Each row comes from the steps of one walk. Every step used is in the known rows, and no mark comes twice. Write the walk behind each row, first mark first.
In the rows, zero is written as 128.
Known rows
Z/B/L: [130 145 133 149  88 145 192 140 137  77 114 146 133 125 188 184 156 107
 125 116 127 115]
E/B: [124 186 134 155 109 116 169 164 163  94 140 172 141  88 156 157 139 124
 127 100 148  99]
E/Y/Z: [146 131 122 132 121 105 186 169 128  85 125 155 107 117 147 166 126  85
 136  72 103 123]
R/E/Y: [144 141 131 134 111 137 213 169 130 109 157 161 117  93 146 181 117  96
 102  91 116 112]
E/R/L/B: [134 135 122 155  84 131 166 160 163 124 141 160 131 118 171 144 144  96
 125 110 126 112]
L/R/E: [142 145 121 132  88 139 182 178 154 108 153 156 140 119 169 186 128 131
 116 111 119  92]
R/E: [138 148 130 145 105 138 189 165 137 119 139 156 137  92 169 182 124 120
 104  93 128  97]
Y/Z/R/L: [135 135  84 151  94 111 146 173 157 102  91 138 135 107 197 155 150 122
 146  79 100 137]
Y/Z/B/L/R/E: [144 127 153 138  71 139 189 163 143  76 126 139 135 135 209 201 158 123
 140  81  88  93]
Y/Z/B/E/R: [149 146 162 159  80 148 171 164 144  86 108 132 122 123 207 167 160 111
 143  62 111  93]
L/R: [137 148 103 131  96 126 165 172 156  94 134 156 136 136 158 171 133 122
 131 124 130 106]
R/L/B/E: [109 149 109 170  75 138 187 139 136 105 128 138 135  81 184 190 144  96
 127  92 143  92]
L/B/E/Y/Z/R: [128 159 156 159  91 132 183 167 160  98 121 149 121 108 166 186 158  80
 132  69 122 114]
L/R/E/Y: [148 138 121 121  93 139 203 183 148  98 169 161 123 119 147 187 122 109
 114 110 109 106]
Y/E/B: [128 187 126 187 127 129 169 145 165 111 150 173 142  84 167 176 138 123
 104 100 140  88]
Y/Z/R/L/B: [132 142 106 155  90 110 149 166 168 110 105 149 144 111 187 163 154 118
 148  74 106 125]
Y/Z/R: [141 149 116 147 109 112 140 179 164 104  90 148 137 122 183 156 152 122
 140  78 110 133]
Y/Z/B: [151 146 135 143 105 123 172 156 137  81 116 150 137 123 182 171 142 130
 151  64 109  97]
Z/Y/E/B: [132 161 129 167 123 119 170 151 184 117 153 186 136 110 144 196 139 122
  94 117 112 103]
Y/E/B/L: [113 172 135 191 113 132 175 138 160 101 134 164 135  91 184 189 155 102
 100 113 133 101]

Write each row's walk
[121 128 133 137  73 142 188 167 147  97 129 144 129 125 191 201 149 101
 110 128 112 110]	B/L/R/E
[149 131 141 134 112 124 204 175 127 103 145 153 113  99 160 183 121  99
 118  62  95 109]	R/E/Y/Z
[125 161 172 166  83 150 174 159 161 119 129 152 127 114 174 171 154  84
 116  98 147  92]	L/B/E/R
[141 121 122 167 102 132 169 147 183 140 156 178 129 135 156 187 144  98
  94 124  94 113]	Z/Y/E/R/L/B
[115 141 110 163  79 138 207 144 133  96 143 143 117  82 166 190 139  76
 125  92 133 104]	R/L/B/E/Y
[117 169 131 182 101 135 171 148 172  94 145 164 135 108 184 194 158 110
 107 125 127  96]	Y/E/B/L/R
[137 129  98 150  88 134 162 167 151 116 125 147 121 113 181 136 139 101
 123 116 119 126]	E/R/L
[114 162 102 171  72 143 167 159 170 113 111 140 143  91 192 177 162 106
 125 105 139 122]	Z/R/L/B/E
[135 172 140 139  85 134 181 184 173 100 169 169 147 101 166 179 137 142
 122 106 127  82]	L/R/E/B
[162 135 140 121  88 139 207 180 146  79 168 156 126 130 165 191 132 125
 137  80  88  93]	L/R/E/Y/Z/B
[117 129 117 138  81 130 174 162 150  83 112 142 126 139 182 188 154  94
 124 139 121 123]	B/L/R
[157 138 132 132 113 121 200 161 130  71 136 156 115 124 154 171 134 102
 144  68  99 114]	E/Y/Z/B
[124 156  91 158  89 126 159 161 176 117 122 158 150 105 174 161 152 117
 129 111 131 131]	Z/R/L/B
[119 148 138 171 110 123 177 145 178 109 139 177 129 115 160 207 155 101
  89 129 104 115]	Z/Y/E/B/L
[143 115 100 162 104 134 165 155 174 135 141 166 120 130 164 178 139 102
  92 131  88 124]	Z/Y/E/R/L
[120 143  98 156  91 122 179 142 145 110 139 157 141  98 165 173 134 107
 130 101 135 102]	R/L/B
